In the rows, 128 means zero.
Known rows, with every step that occurs
g-y: | 142 | 155 | 105 | 123 | 157 | 108 | 119 | 130 | 131 | 138 | 112 | 122 | 134 | 124 | 129 | 103 | 166 | 118 | 141 | 131 | 124 | 136 | 118 | 125 | 117 | 110 | 119 | 130 |
k-a-g-y-h: | 162 | 163 | 124 | 121 | 130 | 109 |  82 | 110 | 145 | 154 | 101 | 125 | 127 | 117 | 101 | 151 | 134 | 124 | 158 | 130 | 130 | 122 | 139 |  99 | 177 | 126 |  62 | 142 |
a-g: | 144 |  96 | 142 | 134 | 109 | 145 | 114 | 124 | 138 | 132 | 146 | 136 | 124 | 127 | 125 | 142 |  87 | 109 | 115 | 125 | 130 | 124 | 132 | 124 | 167 | 119 | 136 | 159 |
b-g-y-a: | 147 | 170 | 105 | 141 | 132 | 140 | 104 | 145 | 129 | 134 | 124 | 115 | 130 | 175 | 104 | 145 | 126 | 147 | 149 | 119 | 129 | 129 |  99 | 138 | 106 | 106 | 119 | 175 |
b-a-g-y-h: | 155 | 126 | 106 | 122 | 137 |  84 | 100 | 135 | 128 | 157 | 122 | 113 | 110 |  99 | 135 | 101 | 140 |  94 |  96 | 142 | 135 | 130 | 141 | 100 | 145 | 102 | 100 | 133 |
h-g-y: | 164 | 157 | 111 | 113 | 139 |  89 | 132 | 124 | 113 | 145 | 109 | 120 | 132 | 104 | 150 | 126 | 199 | 108 | 149 | 146 | 128 | 140 | 120 |  96 | 129 | 116 | 102 | 111 |
a-h-g-y-b-k: | 160 | 123 | 126 |  95 | 133 | 111 | 169 | 170 |  80 | 138 | 134 | 139 | 116 | 117 | 188 | 132 | 191 |  90 | 135 |  98 | 156 | 118 | 138 | 113 | 114 | 112 | 130 |  93 |
g-y-h: | 159 | 186 |  92 | 117 | 161 |  88 |  98 | 125 | 133 | 131 | 110 | 109 | 133 | 109 | 118 | 106 | 171 | 130 | 147 | 150 | 121 | 150 | 127 | 109 | 112 | 112 |  76 | 133 |
a-h-y: | 146 | 111 | 147 | 118 |  98 | 150 | 156 | 147 | 104 | 147 | 135 | 152 | 126 |  93 | 148 | 152 | 130 | 108 | 146 |  97 | 135 | 111 | 147 | 104 | 136 | 131 | 128 | 121 |
a-h-y-b: | 131 | 101 | 138 | 116 |  92 | 153 | 150 | 164 |  66 | 162 | 130 | 137 | 125 |  96 | 160 | 161 | 144 | 107 | 138 |  88 | 141 | 111 | 131 | 110 | 132 | 153 | 134 | 115 |
g-k: | 142 | 131 | 137 | 119 | 139 | 143 | 126 | 129 | 145 | 130 | 102 | 135 | 122 | 130 | 124 | 113 | 142 |  96 | 138 | 110 | 133 | 129 | 110 | 143 | 133 |  98 | 138 | 151 |
y-b-a: | 100 |  97 | 109 | 121 | 121 | 109 | 131 | 159 |  69 | 165 | 116 | 103 | 112 | 119 | 156 | 119 | 158 | 110 |  86 | 117 | 143 | 118 | 116 | 128 | 117 | 149 | 143 |  98 |
k-a-g: | 137 | 116 | 152 | 128 | 103 | 141 | 106 | 111 | 142 | 153 | 115 | 141 | 122 | 133 | 107 | 170 |  99 | 124 | 144 | 112 | 135 | 104 | 141 | 114 | 188 | 138 | 102 | 139 |
a-g-k: | 155 |  99 | 152 | 126 | 118 | 156 | 112 | 125 | 154 | 133 | 122 | 141 | 118 | 127 | 121 | 128 | 101 |  81 | 124 | 108 | 132 | 126 | 117 | 138 | 173 |  92 | 145 | 180 |
a-h-g: | 146 | 110 | 147 | 113 | 101 | 135 | 171 | 140 |  96 | 135 | 142 | 158 | 125 | 104 | 162 | 160 | 140 | 108 | 134 | 108 | 147 | 113 | 150 | 110 | 141 | 132 | 133 | 116 |
k-y: | 123 | 104 | 108 | 119 | 117 | 123 | 149 | 133 | 118 | 129 | 148 | 109 | 131 | 117 | 130 | 115 | 108 | 112 | 105 | 133 | 111 | 137 | 148 | 153 | 134 | 120 | 131 | 138 |
y-h-g-k-a: | 175 | 182 | 133 | 102 | 124 |  98 | 107 | 108 | 133 | 145 |  81 | 121 | 122 |  99 | 120 | 158 | 183 | 109 | 172 | 137 | 135 | 134 | 131 |  89 | 156 | 124 |  49 | 121 |
g-y-a: | 139 | 155 | 114 | 117 | 122 | 126 | 111 | 128 | 121 | 146 |  99 | 107 | 131 | 152 | 107 | 131 | 154 | 128 | 137 | 132 | 134 | 132 | 110 | 122 | 123 | 122 | 123 | 149 |
k-a-g-y: | 149 | 137 | 135 | 125 | 125 | 127 | 100 | 113 | 143 | 160 | 104 | 136 | 128 | 130 | 109 | 149 | 130 | 116 | 155 | 113 | 132 | 112 | 132 | 113 | 179 | 125 |  95 | 141 |
y-b-k-a-h-g: | 140 | 116 | 147 |  96 | 111 | 122 | 158 | 162 |  78 | 145 | 121 | 136 | 106 | 132 | 173 | 168 | 174 | 109 | 142 |  88 | 163 | 100 | 143 | 111 | 137 | 143 | 109 |  74 |
b-a-g: | 131 |  79 | 134 | 130 | 111 | 117 | 127 | 136 | 124 | 155 | 135 | 129 | 106 | 114 | 142 | 119 | 106 |  94 |  79 | 125 | 139 | 112 | 142 | 116 | 158 | 114 | 143 | 130 |
h-g-k: | 163 | 136 | 139 | 110 | 122 | 119 | 139 | 122 | 127 | 139 | 102 | 133 | 122 | 110 | 145 | 135 | 176 |  86 | 147 | 127 | 135 | 134 | 113 | 113 | 143 | 106 | 119 | 130 |
b-y: | 139 | 152 | 124 | 134 | 141 | 119 | 132 | 130 | 130 | 102 | 145 | 116 | 121 | 160 | 129 | 125 | 123 | 146 | 147 | 110 | 137 | 122 | 110 | 135 | 123 | 118 | 138 | 143 |
g-k-y-a: | 134 | 109 | 126 | 106 |  97 | 152 | 137 | 132 | 127 | 138 | 109 | 103 | 124 | 145 | 106 | 128 | 113 |  89 | 114 | 114 | 126 | 136 | 120 | 163 | 143 | 102 | 144 | 179 |
h-y-a-g-k: | 171 | 110 | 159 | 115 |  68 | 163 | 102 | 125 | 131 | 164 |  98 | 117 | 119 | 123 | 106 | 168 | 119 |  85 | 144 | 118 | 133 | 126 | 108 |  97 | 174 | 118 | 122 | 177 |

Rows
|  98 |  73 |  91 | 114 | 111 | 105 | 151 | 161 |  64 | 163 | 140 |  86 | 117 | 110 | 156 | 108 | 135 |  95 |  66 | 121 | 125 | 127 | 138 | 153 | 125 | 139 | 146 | 111 | -> k-y-b-a
| 167 | 167 | 116 | 113 | 120 |  86 | 115 | 116 | 116 | 128 | 122 | 112 | 127 |  94 | 137 | 150 | 168 | 127 | 141 | 162 | 127 | 147 | 140 |  83 | 133 | 133 |  66 | 114 | -> y-h-g
| 139 |  76 | 129 |  97 | 103 | 116 | 192 | 155 |  90 | 159 | 131 | 138 | 108 |  88 | 174 | 117 | 148 |  57 |  88 |  98 | 146 | 109 | 158 | 134 | 142 |  96 | 148 | 117 | -> b-a-h-g-k-y
| 160 | 114 | 122 | 101 | 114 | 116 | 156 | 126 | 118 | 140 | 117 | 116 | 126 | 102 | 147 | 125 | 161 |  72 | 129 | 130 | 121 | 141 | 129 | 132 | 149 |  99 | 122 | 139 | -> h-g-k-y
| 139 |  99 | 149 | 127 |  73 | 161 | 105 | 122 | 127 | 141 | 129 | 118 | 121 | 155 | 102 | 173 |  79 | 123 | 110 | 127 | 139 | 123 | 124 | 122 | 170 | 135 | 140 | 176 | -> y-a-g
| 165 | 196 |  86 | 141 | 168 | 106 |  93 | 144 | 138 | 120 | 133 | 115 | 132 | 139 | 115 | 123 | 142 | 147 | 157 | 134 | 118 | 143 | 114 | 127 |  97 |  95 |  77 | 160 | -> b-g-y-h
| 128 | 105 | 116 | 119 | 104 | 105 | 125 | 157 |  66 | 185 | 104 |  98 | 114 |  89 | 159 | 133 | 180 |  98 | 115 | 121 | 133 | 122 | 115 |  90 | 124 | 151 | 118 |  87 | -> h-y-b-a
| 127 | 143 |  94 | 120 | 149 | 113 | 114 | 148 |  87 | 154 | 109 | 104 | 133 | 127 | 141 | 113 | 182 | 118 | 132 | 121 | 130 | 136 | 100 | 132 | 112 | 134 | 127 | 122 | -> g-y-b
|  99 |  79 | 121 | 117 | 109 | 130 | 155 | 173 |  55 | 164 | 132 | 127 | 110 | 114 | 167 | 132 | 142 | 105 |  83 |  88 | 156 | 103 | 134 | 136 | 121 | 149 | 160 | 101 | -> y-b-a-h
| 139 | 129 | 156 | 110 |  96 | 134 | 158 | 125 | 104 | 155 | 114 | 160 | 124 | 112 | 140 | 186 | 147 | 123 | 160 |  97 | 150 |  95 | 156 | 103 | 166 | 150 |  99 | 102 | -> k-a-h-g
| 160 | 141 | 151 | 110 |  91 | 153 | 157 | 137 | 106 | 116 | 126 | 130 | 114 | 167 | 130 | 169 | 133 | 117 | 155 |  84 | 164 | 108 | 107 | 130 | 144 | 113 | 153 | 170 | -> b-y-a-h-g-k
| 144 | 143 | 102 | 107 | 166 | 101 | 123 | 164 | 105 | 135 | 116 | 106 | 117 | 142 | 159 |  95 | 190 | 106 | 130 | 116 | 140 | 134 | 111 | 131 |  96 | 107 | 124 | 102 | -> g-y-b-k
| 148 | 127 | 142 | 133 |  90 | 149 | 110 | 125 | 129 | 113 | 146 | 107 | 116 | 185 | 103 | 164 |  79 | 142 | 132 | 111 | 147 | 118 | 106 | 130 | 161 | 125 | 148 | 187 | -> b-y-a-g
| 113 |  71 | 121 | 128 | 104 | 122 | 120 | 156 |  78 | 169 | 130 | 110 | 108 | 118 | 152 | 130 | 126 |  96 |  76 | 114 | 145 | 115 | 119 | 125 | 148 | 143 | 151 | 121 | -> y-b-a-g
| 122 | 109 | 150 | 116 |  76 | 170 | 146 | 142 | 102 | 136 | 130 | 139 | 124 | 151 | 118 | 172 |  97 | 132 | 119 | 100 | 152 | 109 | 136 | 133 | 138 | 142 | 151 | 154 | -> y-a-h
| 150 | 102 | 157 | 118 |  81 | 172 | 104 | 123 | 141 | 143 | 107 | 123 | 117 | 157 |  98 | 159 |  91 |  95 | 119 | 112 | 142 | 124 | 107 | 134 | 173 | 111 | 148 | 196 | -> y-a-g-k
| 148 |  84 | 134 | 118 |  96 | 128 | 113 | 155 |  86 | 189 |  98 | 109 | 106 |  88 | 154 | 131 | 161 |  61 | 113 | 105 | 138 | 120 | 105 | 100 | 155 | 125 | 133 | 127 | -> h-y-b-a-g-k
| 120 | 104 | 114 | 112 |  83 | 141 | 141 | 131 | 107 | 137 | 136 |  94 | 129 | 145 | 109 | 144 |  96 | 121 |  99 | 134 | 120 | 135 | 140 | 149 | 140 | 133 | 136 | 158 | -> k-y-a
| 143 | 126 | 116 | 129 | 111 | 165 | 129 | 148 | 132 | 127 | 132 | 111 | 125 | 170 | 102 | 142 |  89 | 111 | 128 | 104 | 122 | 132 | 108 | 174 | 125 |  87 | 139 | 201 | -> b-g-k-y-a
| 149 | 147 | 128 | 142 | 147 | 155 | 118 | 145 | 148 | 121 | 126 | 138 | 121 | 155 | 118 | 129 | 115 | 118 | 150 |  98 | 128 | 124 |  98 | 158 | 115 |  84 | 132 | 178 | -> b-g-k
| 138 | 146 | 148 | 115 | 132 | 142 | 117 | 117 | 148 | 149 |  78 | 140 | 122 | 134 | 107 | 139 | 148 | 107 | 164 |  96 | 138 | 111 | 116 | 134 | 156 | 114 | 108 | 137 | -> g-k-a
| 165 | 147 | 108 |  99 | 146 |  81 | 137 | 155 |  91 | 142 | 113 | 106 | 117 | 121 | 177 | 119 | 221 |  94 | 139 | 133 | 142 | 138 | 114 | 101 | 109 | 114 | 108 |  86 | -> h-g-y-b-k
| 151 |  79 | 135 | 118 | 110 | 153 | 129 | 129 | 144 | 133 | 138 | 125 | 122 | 120 | 123 | 117 |  84 |  68 | 106 | 111 | 120 | 133 | 132 | 159 | 176 |  85 | 147 | 188 | -> a-g-k-y
| 146 | 153 | 116 | 135 | 123 | 160 | 128 | 158 | 115 | 134 | 138 | 137 | 128 | 170 | 115 | 156 | 111 | 141 | 148 |  95 | 141 | 116 | 114 | 144 | 110 | 105 | 133 | 179 | -> b-g-y-a-h
| 119 | 126 | 154 | 118 | 109 | 152 | 149 | 130 | 118 | 147 | 116 | 161 | 125 | 127 | 124 | 169 | 117 | 133 | 153 |  83 | 149 |  90 | 155 | 125 | 158 | 146 | 112 | 116 | -> k-a-h
| 139 |  90 | 137 |  94 |  99 | 143 | 177 | 162 | 117 | 112 | 159 | 120 | 109 | 158 | 144 | 131 |  94 | 101 |  98 | 102 | 145 | 117 | 169 | 152 | 122 | 100 | 147 | 133 | -> b-k-y-a-h
| 170 | 148 | 111 | 124 | 137 | 107 |  86 | 122 | 142 | 134 | 128 | 118 | 128 | 110 | 116 | 121 | 126 | 110 | 132 | 145 | 123 | 144 | 132 | 108 | 153 | 104 |  90 | 163 | -> a-g-y-h
| 175 | 138 | 110 |  91 | 134 |  73 | 149 | 142 | 130 | 105 | 152 | 100 | 112 | 111 | 159 | 112 | 153 |  98 | 115 | 155 | 123 | 150 | 171 | 113 | 118 |  92 |  76 | 101 | -> b-k-y-h-g
| 118 | 127 |  88 | 119 | 149 |  93 | 121 | 157 |  76 | 172 | 103 | 100 | 119 | 116 | 154 |  96 | 193 | 103 | 104 | 120 | 140 | 127 | 108 | 124 | 108 | 129 | 133 | 100 | -> g-y-b-a
| 154 | 136 | 122 | 134 | 118 | 148 | 108 | 162 |  95 | 160 | 108 | 113 | 123 | 120 | 138 | 150 | 158 | 104 | 162 |  98 | 126 | 129 |  84 | 122 | 119 | 121 | 116 | 147 | -> h-y-b-g-k
| 148 | 134 | 141 | 119 |  76 | 140 | 114 | 127 | 111 | 160 | 102 | 106 | 126 | 123 | 113 | 169 | 141 | 123 | 147 | 133 | 129 | 128 | 119 |  89 | 138 | 145 | 108 | 134 | -> h-y-a
| 131 |  93 | 136 | 100 |  87 | 171 | 161 | 145 | 113 | 137 | 123 | 126 | 123 | 140 | 117 | 138 |  99 |  84 | 112 |  89 | 137 | 121 | 134 | 171 | 148 | 102 | 159 | 183 | -> g-k-y-a-h
| 133 |  91 | 139 | 116 | 101 | 122 | 163 | 158 |  92 | 169 | 127 | 145 | 110 |  85 | 162 | 130 | 143 |  92 | 110 |  99 | 146 | 101 | 155 |  98 | 130 | 125 | 134 |  97 | -> b-a-h-y
| 131 |  78 | 127 | 118 |  67 | 153 | 128 | 129 | 116 | 140 | 149 | 100 | 127 | 143 | 107 | 155 |  64 | 106 |  88 | 132 | 121 | 132 | 145 | 147 | 173 | 126 | 142 | 182 | -> k-y-a-g
| 115 |  84 | 103 | 105 | 123 | 122 | 147 | 158 |  88 | 161 | 112 |  97 | 114 | 116 | 147 |  94 | 148 |  66 |  84 | 104 | 130 | 129 | 117 | 165 | 130 | 108 | 153 | 136 | -> g-k-y-b-a
| 151 | 132 | 165 | 107 | 108 | 161 | 140 | 132 | 129 | 163 |  83 | 160 | 120 | 106 | 124 | 159 | 151 |  91 | 178 |  73 | 145 |  99 | 133 | 115 | 163 | 117 | 107 | 131 | -> g-k-a-h-y
| 157 | 120 | 122 | 129 | 134 | 126 | 105 | 126 | 141 | 142 | 131 | 128 | 129 | 124 | 126 | 119 | 122 | 102 | 128 | 127 | 127 | 131 | 123 | 122 | 156 | 103 | 128 | 160 | -> a-g-y
| 153 |  96 | 138 |  98 | 101 | 143 | 185 | 144 | 102 | 137 | 137 | 149 | 124 |  98 | 160 | 138 | 137 |  71 | 125 |  96 | 138 | 121 | 149 | 142 | 149 | 100 | 142 | 144 | -> a-h-g-k-y
| 140 | 106 | 126 |  97 | 108 | 123 | 154 | 150 | 129 | 113 | 146 |  98 | 110 | 162 | 132 | 121 | 108 | 106 | 100 | 128 | 133 | 132 | 154 | 146 | 120 |  99 | 131 | 130 | -> b-k-y-a
| 152 | 167 |  98 | 145 | 163 | 125 | 112 | 147 | 136 | 128 | 135 | 127 | 132 | 151 | 123 | 120 | 136 | 138 | 154 | 117 | 123 | 130 | 105 | 141 | 101 |  93 | 115 | 159 | -> b-g-y
| 134 |  90 | 129 |  99 |  61 | 144 | 175 | 140 |  82 | 143 | 148 | 117 | 127 | 125 | 135 | 170 | 107 | 105 | 104 | 117 | 135 | 123 | 158 | 136 | 151 | 136 | 140 | 147 | -> k-y-a-h-g
| 139 | 112 | 131 | 134 |  99 | 164 | 143 | 176 |  70 | 154 | 145 | 141 | 124 | 114 | 156 | 171 | 126 | 120 | 148 |  79 | 139 | 109 | 121 | 122 | 119 | 139 | 131 | 135 | -> a-h-y-b-g
| 141 | 112 | 152 | 108 |  66 | 153 | 157 | 137 |  89 | 143 | 128 | 137 | 123 | 135 | 134 | 188 | 127 | 121 | 127 | 112 | 155 | 112 | 138 | 110 | 147 | 145 | 137 | 139 | -> y-a-h-g
